Each row was made from one path, in order. Every step used is in the known rows, and no mark comes twice. Write each row's path.
Known rows:
miletu -> besol: [-12  -8  -6  -2  -6  16 -44  11  22  16 -14  15   7  -8  12  22 -13  -6
  -4   8 -20  -6   4  -4   1  -9 -18 -30  -5   8   3 -16 -12  -7   6   0
  11  13   4 -13   4  -4 -12  -1   4   6  -2   1   6  -2  19   6   3 -18
 -23  14]
leke -> tenob -> miletu -> gazod -> zuki: [  7 -11   1   1 -10  10  -7  20  18   2 -11  28  -3 -18  -2  34 -15  71
  -2   1  32 -17   3 -12   9 -11 -24 -24 -17   6  -6   4  18   5  23  27
   1  21   5 -15  -6  -7  -5  -2  11  -1  -2   5   3  -4  31  26 -11 -25
  -7  14]
gazod -> zuki -> besol: [-16 -14 -14  -5  -2   7   6  19   9   3 -12  12  -2 -13   2  25   7   3
 -16  14  25 -13  -3  -5   6 -12  -6 -23  -1  11   7  -9   9  -3  26  26
  16  13   2  -6   8  -1 -13  10   2 -13  -1  -4   4   9  21  -1  -5 -22
 -13  19]
zuki -> besol: [-13  -9  -8  -1  -3  13  -4  18  15  10  -9  17   7 -11  16  23   7 -31
 -15   9  -6  -8   0  -1  -2 -11 -14 -29  -3   7   7 -10  14  -6  13  24
  17  11   8   5  10   0  -6   4  -2   4  -3 -14   4   2  19   0   0 -19
 -23  22]
zuki -> gazod: [-10  -7 -18   1   0   5 -20  16   7  10  -7  12   6 -13   0  27  14 -13
   0  11  -2 -11   3  -3   4  -6 -14 -29  -5   7   3 -10 -11  -6   1   7
  -3   9   9   6   5  -7  -3   9  -5  17   1 -18   1   8  22  11  -1 -13
 -15  22]
besol -> miletu -> tenob: [-22  -4 -13   3   0  23  -6  22  23   9  -8  19  13 -29   6  20  -1 -34
 -13   8   3  -8   8  13  -2  -9 -29 -34 -16   7  32 -25  19  -3   4  34
  16   5  28 -10   1 -12  -6  -6   1 -12   4  -2   7  -2  23  13   2  -5
 -28   9]
defa -> leke -> tenob -> miletu -> gazod -> zuki: [  5  -6 -14  23  -6  14  -2  28  17   1 -10  24  13 -12  11  33 -18  71
   2   0  47 -19   9 -20   1 -16 -17 -24 -14   6 -15  -4  21  14  21  11
   3  25   5  -3  -5   1  -4  10  11  18  -6  -2   4  -4  28  24 -19 -16
   2  17]
gazod -> miletu -> tenob: [-21   1 -17   0   5   7  -5  20  21   6 -14  16  19 -20  13  17   7  11
  -7   8   2   4   4  12  13 -13 -33 -21 -14  10  52 -18  14  -3   9   7
  12   8  17 -20   9 -13 -14  -4  11 -27   3  -2  10   1  27   2   5 -16
 -30   6]
besol -> zuki: [-14  -4 -14  -6  -8  12 -17  25  18   8  -9  13   6 -20  25   5   6 -37
 -19  20  -6  -6   7  -3  -5 -15  -6 -29   0   9  27 -12   6  -2  -7   6
   8  14  16  -6  16  -5  -6  12   3  27  -7  -3   7  10  24  12   1  -6
 -12  20]
leke -> tenob: [  7  -4 -12   7  -9  21 -13  26  22   2  -6  25  14 -15  18  34  10 -48
  -7  10 -12 -19   4 -16  -4 -12 -20 -30  -7   4  12  -5  10  -7  13  11
   8  14  10 -12   2  -1  -6   9   3  29 -15  -6   8  -2  17  21   0 -10
 -19  25]
leke -> tenob -> miletu: [ 10  -6  -5   6 -12  19 -16  28  22   3  -8  25  14 -18  16  41   3  -2
  -5   6 -11 -22   2 -11   4 -13 -29 -30 -16   3  14   2  11   6  20  25
   6  14   7   3  -9  -5  -5   2   8  17 -12  -9   8  -9  28  30 -10 -21
 -22  23]
defa -> leke: [-13  -2 -27  21  -1  20 -13  28  21  11  -6  13  28  -9  18  27   2 -26
  -5  12   7 -16  10 -12  -8 -18  -7 -29  -2   7  14 -20   6   2   4  -1
  11  14  10   5  13   3  -8  15   2  40 -10 -15   6   4  18  16  -7  -8
 -14  24]
leke -> tenob -> miletu -> gazod -> zuki -> besol: [  7 -12   6   7 -10   7   0  19  15   1 -13  27  -9 -16   2  33 -16  72
  -8  -1  33 -15  -1 -12  10  -8 -24 -24 -16   6 -23   8  25   7  29  35
   8  21   4  -4  -6  -4  -5  -7   9 -20   6  -2   2  -6  30  15 -11 -20
  -7  14]
defa -> leke -> tenob -> miletu: [  5  -2 -17  24  -8  24 -12  35  21   5  -7  25  27 -16  24  41  -4  18
  -2   5   9 -23  11 -19  -3 -17 -19 -29 -15   3   4  -4  18  13  15   8
   8  16   8  10  -7   5  -4   8   6  35 -16 -12   8  -8  26  28 -15 -13
 -13  25]
miletu -> besol -> zuki -> tenob -> leke: [-24 -10 -12   9  -8  12 -46  15   6  12 -16  11  -1 -23  45   5  -2 -41
 -27  11 -16   3   5   4  -5 -11 -12 -23  -3   6  16 -15 -20  -3   3   2
   5  12   5 -31  10  -5 -10  -4   3  -7  -1   1   9   8  20  -7  -2  -5
 -13  15]
zuki -> besol -> miletu: [-21 -11 -15   2  -6  20  -6  20  15  10  -8  15   9 -24   0  25  -2 -41
 -17  10  -2  -2   6   3  -5 -14 -18 -34  -8   8   7 -14  20  -3  10  43
  24  10  13  10   4  -3  -5  -8  -7 -13   3 -23   1   6  26  -7   2  -5
 -28  17]
gazod -> miletu -> tenob -> leke: [-28  -2 -25  14   5  11   1  12  23   3 -10  17  21 -23  16  20  14 -11
  -6  13  -3   5   5  12   4  -7 -38 -17 -11   8  54 -22  11 -15  13  15
  10   6   4 -41  10 -13 -13  -3  11 -36   1   3  10  -2  24  -8   6 -12
 -30   9]
leke -> tenob -> zuki -> gazod -> miletu -> besol: [  0  -1 -15   7 -11   2 -39  28   8   0 -13  27  -5 -21 -10  31  -4  70
   9   1 -20   4  -2  -8  15   2 -26 -17 -11   8 -12   1 -11  14  27 -17
  -4  21  -1   2  -2  -4  -7  -3   5  -2   8 -11   4  -2  32  -4  23 -24
  -8   9]
gazod -> miletu -> besol -> zuki -> tenob -> leke: [-30  -8 -24   3  -7   7 -45  17   8   9 -20   8   7 -27  29   5  -2   1
 -20  13 -12  13   2  10   7 -12 -20 -17 -11  10  37 -13 -18  -6   7  -6
   9  12   1 -40  14  -9 -14  -8   9 -33   5  -9  10  11  25 -27   7  -9
 -20   8]
defa -> leke -> tenob: [  2   0 -23  28  -6  25  -5  32  22   1  -4  22  29 -13  24  36   2 -40
  -3   6   7 -19   9 -23  -8 -18  -9 -29  -6   4  -1 -12  16   4   9  -4
   8  17  10   0   4   6  -4  11   3  51 -15 -14   8  -2  17  20  -7  -6
  -8  27]
besol -> zuki -> tenob: [-15  -8 -13   5  -6  10 -28  35   5  10 -12   9   6 -21  44   3  12 -55
 -33  14  -1  -9   5   8  -2 -20  -2 -26  -3   7  38  -8  -6  -2  -1   6
   8  11  25  -9  14  -7  -5   7   4  20  -7  -6   8  16  22  10  -8  -6
 -11  23]
gazod -> zuki: [-14 -12 -17  -4  -3  10  -6  16  15   4 -10  13   5 -14   1  26   8  -3
 -11  16  21 -16   1  -5   7 -13  -7 -26  -2  11  21 -13   0  -5  18  15
   9  13   4 -20   9  -7 -17  17   6   0  -9   2   5  10  22  11   1 -22
 -13  20]
besol -> zuki -> tenob -> miletu: [-13  -8  -2  10  -7   8 -31  33   3  12 -14  11   2 -27  40  10   6 -12
 -30  14   2 -11   4  11   7 -19 -12 -25 -11   6  41  -1  -3  12   8  19
   7  12  21   0   4  -9  -3   5   8   3  -7  -7   9   9  32  20 -17 -17
 -13  21]

Which path is each row?
[-19 -11  -6  -3  -6  17  -6  14  17  12 -11  18  -2 -27  -7  24 -19  -1
 -17   2  22   1   7   4  -5 -15 -20 -34 -11   8 -14 -13  25  -6   5  41
  18  14  16   4   7  -5   1 -13  -6 -20  14 -14  -1   8  28  -9   2  -9
 -21   9]
zuki -> besol -> miletu -> gazod
[  0   6 -34  27  -4   9 -13  38   8  -3  -8  24  18 -17  -3  33   4  45
   8   4   7  -4   5 -16   8  -7 -15 -18 -10   6  -7  -4   5  21  24 -19
  -4  23  -1  13   1   2  -5  10   4  33  -2 -22   4   1  27   2  14 -14
  -1  18]
defa -> leke -> tenob -> zuki -> gazod -> miletu
[-17  -6 -25  -1   0  -3 -21  18   8   5 -13  10  13 -18  -9  25  14  16
   8   7   3   4   4   4  14  -7 -24 -21 -11  11  19  -8 -12  -5   0  -2
   2  11   4   0   7 -12  -7   1   3  -4   5 -24   1  13  29  -8   5 -16
 -21  14]
zuki -> gazod -> miletu
[-10 -12   1  -3  -4   7 -14  11  17  11 -14  18  -5 -15  -2  25 -19  97
  -4   7  38 -16   5   0  12 -12 -19 -24 -13  10   3  -3   8   7  15  31
   1  18   5 -14   1 -10  -8   7  13 -22   6   7   1   1  34  25  -9 -33
 -11  12]
tenob -> miletu -> gazod -> zuki
[-21  -7 -12   1  -6   2 -49  23   8  13 -23   8   7 -27  22   2  -8  12
 -20   8  -7  10   4  10  13 -16 -15 -18 -12  11  36  -8 -17   2   3 -14
  14  14  15 -22  11 -11 -15 -10  12 -29   7 -13  10  14  29 -14   4 -12
 -20   6]
gazod -> miletu -> besol -> zuki -> tenob
[-26  -1 -28   6   4  -3  -5  17   6   0 -14  12   1 -30  21  -1  17   0
  -9  13   7  13   6   9   7  -2 -22 -16 -10  10  31 -17   2  -7  -5   5
   0   9  10 -19  13 -13  -6   0   3 -23   8  -9   6   8  28 -13   2  -3
  -8  10]
besol -> zuki -> gazod -> miletu -> tenob -> leke
[-27  -2 -32  11   8   0  -4  13   7   2 -11  15   9 -22   6  21  21   3
   3   9   4   7   1  12   9   0 -36 -18 -14   8  28 -18  -5 -12   7  16
  -2   6   2 -23   6 -14  -8  -3   2 -33   8  -6   5   2  25 -15   1 -12
 -21  11]
zuki -> gazod -> miletu -> tenob -> leke
[-14  -5 -17  -8  -4   2 -19  23   6   7 -10  11  -3 -19  19   4  11 -24
  -9  14  -2  -3   7  -3   3  -6  -5 -26  -4   9   6  -9  -6  -4 -11   2
  -1  13  16   7  12  -6  -3  10  -3  22   0 -15   3  12  25   8  -5  -6
  -3  22]
besol -> zuki -> gazod
[-25 -10 -21  27  -3  18 -26  19   3  10  -6   9  15 -23  32  26  20 -69
 -21  15   3 -13  -1   8  -9 -15 -19 -24  -6   5  33 -14 -15 -15  18  21
   4   5   2 -35   8  -7  -6  10  -1   2 -12  -4   7  10  18   0  -2 -17
 -26  28]
zuki -> tenob -> leke
[ 10  -7   4  -3 -15  17 -37  27  21   4 -15  24  -1 -21  22  22 -17  20
  -6   6 -24  -9   6 -12   5  -8 -27 -29 -17   4   0   1   5  13  11   9
   5  19   9   0  -8  -2  -8  -9  10   7  -6  -1  10 -10  31  23  -9 -15
 -12  16]
leke -> tenob -> miletu -> besol -> zuki
[  6   0 -10  24  -6  18 -12  28  22   5  -8  27  21 -15  17  37 -18  50
   3  -1  28 -21  11 -19  -2 -18 -22 -28 -16   3 -12  -5  22  14   8   8
   5  22   6   5  -2   2   2   3   7  30  -6  -9   5  -7  24  26 -14 -15
  -5  17]
defa -> leke -> tenob -> miletu -> gazod
[  2   3 -28  30  -4  15 -14  38   7  -1  -4  26  14 -16   8  36   5  22
   7   6   3 -15   5 -21   0  -7 -11 -23  -5   4 -20  -8   7  19  24 -12
  -8  23   1  21   2   5  -5  16  -2  52  -8 -13   4  -3  21  16   6 -12
   6  22]
defa -> leke -> tenob -> zuki -> gazod
[-21   1 -14  12  -1  12 -14  27  10   6  -7  22  -5 -34  -8  21  -1  23
  -6   6   0  -1   3  13   9   2 -26 -30 -13   9  13 -20  11  13  19  27
   2  10  20  11   1 -12  -6  -5  -2  -4  12  -2   3  -1  31   9  16 -16
 -14   5]
besol -> miletu -> tenob -> zuki -> gazod
[-18 -15 -14  12  -3   8 -16  25   1   7 -11   7   4 -18  16  25  14 -13
 -22  15  34 -18  -4   4   6 -18  -4 -22  -5  10  32  -9 -12  -3  26  17
   9  11  11 -24   7 -10 -13  13   6  -5 -11   0   7  16  23   8  -6 -22
 -13  22]
gazod -> zuki -> tenob
[-24 -10 -20  16  -6  13 -23  27   3   5 -10   8   5 -26  47   5  18 -70
 -33  22  -4  -6   5   6 -10 -13  -5 -21  -3   5  40 -13  -9  -9   3  14
   4  10   8 -31  16  -7  -5   9   2  12  -8  -1   9  14  20  -1  -7  -3
 -14  25]
besol -> zuki -> tenob -> leke
[ -1  -4  -6   4 -13  17  -9  28  14   1  -8  34 -10 -29 -10  28 -18  35
 -15   0   4  -3   1 -10  -3  -6 -21 -28 -10   5 -26  -2  30  10  29  28
   6  24   8   8   2  -3  -2  -6  -1  -1  13  -8   1  -5  30   3  22 -17
  -9  11]
leke -> tenob -> zuki -> besol -> miletu -> gazod
[ -1   4 -24  26  -8  22 -11  40  18  -1  -3  29  20 -12  15  35  -1  11
  -4   8  -1 -15   5 -22  -5 -13  -8 -24  -3   4  -4  -9  17  18  28 -10
   2  24   4  10   6   7  -8  20   2  54 -12  -7   7  -4  21  23   7 -14
  -2  24]
defa -> leke -> tenob -> zuki
[  3  -2 -15  18 -10  21 -29  31  19   4 -14  23  15 -17  32  23 -20  29
  -4   3  -4 -15  12 -20  -2 -14 -15 -29 -14   5 -10  -5  11  22   8  -9
   6  21   9  10  -3   7  -4   0  10  28  -7  -9  10  -7  26  19 -20  -8
  -3  17]
defa -> leke -> tenob -> miletu -> besol -> zuki
[-31  -7 -17  14   1  25  10  15  17   5  -9  20   5 -30  17  24   3 -47
 -15  10   5  -2   3  11 -11  -5 -31 -33 -12   7  13 -22  28  -9  15  54
  20   4  12 -12  -1  -6  -4 -10  -6 -30   7  -5   5  -4  21 -12   0  -4
 -28  11]
zuki -> besol -> miletu -> tenob -> leke
[-18  -5 -15 -13  -8   4 -40  17  19   9 -22  12   8 -21  13   2 -13  19
  -8  11 -14  13   8   3  11 -12 -15 -22  -8  12  29 -11  -8   1  -5 -17
  15  16   9 -19  13 -10 -16  -7  10 -20   8 -14   9  11  29 -11   7 -12
 -22   5]
gazod -> miletu -> besol -> zuki
[-29 -16 -18  13  -6  15 -15  15   6   7  -9  11  -2 -36  -4  23 -11  -5
 -21  11  54  -4   6  10  -9 -12 -12 -24 -12  10   6 -17   3 -11  15  44
   5  12  10 -42   4 -14  -6  -4   1 -33   6  -1  -2  16  27 -10   1 -10
 -14  10]
besol -> miletu -> gazod -> zuki -> tenob -> leke
[-14  -7  -4 -14  -8  11 -41  14  18  13 -16  14  -1 -14  25   4 -12  -6
 -13  11 -21   2   7  -4   0 -10  -6 -29  -2   9   5 -16  -7   1  -5  -6
  10  15  11  -9  10  -4 -13   1   5  10  -1   0   9   4  22   6   1 -12
 -12   9]
miletu -> besol -> zuki
[  5   1 -16  11 -10   9 -20  30   6  -2  -5  27  -3 -16  -3  34  12  20
   2   5 -16 -12  -4 -12   6   0 -17 -23  -6   5 -13   0   0  10  26  -1
  -9  20   3  11  -1  -4  -3  11  -2  33   0  -7   3  -3  29  17  14 -24
  -2  21]
leke -> tenob -> zuki -> gazod
[-15  -1 -15  11  -3   4 -27  22   3   7  -6  19  -5 -16  -9  27  11  43
   4  10 -14  -7  -2  -2   8   0 -12 -22   0   8   1  -8 -11  12  21   1
 -10  17   0  16  10  -7  -7  20  -1  27   4  -9   1   2  29  12  19 -30
  -7  21]
tenob -> zuki -> gazod
[-15 -10  -5  -8  -2   5  -6  11  15   9 -12  17  -3 -11  -7  19 -14  42
  -8   7  44 -10   3  -6   4 -12  -7 -24  -4  11  -3 -12   9  -9  10  14
   3  19   9 -28  12 -10 -10  12   7  -7   1   9   0  11  26  12   1 -21
  -5  11]
miletu -> gazod -> zuki
[-27  -2 -14  11   6  21   0  10  21   5  -5  18  14 -19  30  23  15 -47
 -11  15  -4  -7   3   6  -7  -3 -32 -24  -5   5  31 -26  14 -16  11  29
   6   5   8 -36   6  -7  -9   6   4  -7  -3  16  10  -9  15   8   2 -11
 -24  17]
miletu -> tenob -> leke
[-15 -16  -8  16  -3   6 -20  24   0  10 -15   9   3 -19  17  31   6  38
 -19  13  33 -23  -3   8  14 -17 -15 -23 -12   8  34  -1 -13  12  30  26
   4  11   9 -14  -3 -11 -13  10  11 -18  -8  -2   6  10  32  20 -16 -29
 -16  21]
gazod -> zuki -> tenob -> miletu
[-14 -18  -1  11  -5   4 -38  19   1  13 -18  11  -4 -19  12  28  -6  66
 -13   6  25 -17  -4   8  17 -13 -14 -23 -14   9  19  -4 -23  12  32  20
   7  11   5 -16  -4  -9 -14   1  13 -27  -2   3   7   7  31  11 -12 -30
 -15  15]
gazod -> zuki -> tenob -> miletu -> besol
[-20 -13  -7   9  -2   3 -15  16   4  13 -12  12  -5 -14   7  19  -8  34
 -19   5  55 -14   1   4   7 -18  -7 -22  -6  11   7  -9  -4  -5  15  15
   3  17  12 -33   9 -13  -9   5   7 -18   0  10   2  17  23   9  -7 -21
  -5  14]
miletu -> gazod -> zuki -> tenob
[-17  -1 -16   2  -4  -3 -45  20   5   9 -14  18  -4 -17 -18  23  -3  94
  16   6 -18  11   0   4  21   2 -20 -16  -7  11   0  -6 -21  14  23 -16
  -6  20  -5   6  10 -10 -12   7   4 -12  13 -14   2   3  32 -11  27 -31
 -12   5]
tenob -> zuki -> gazod -> miletu -> besol
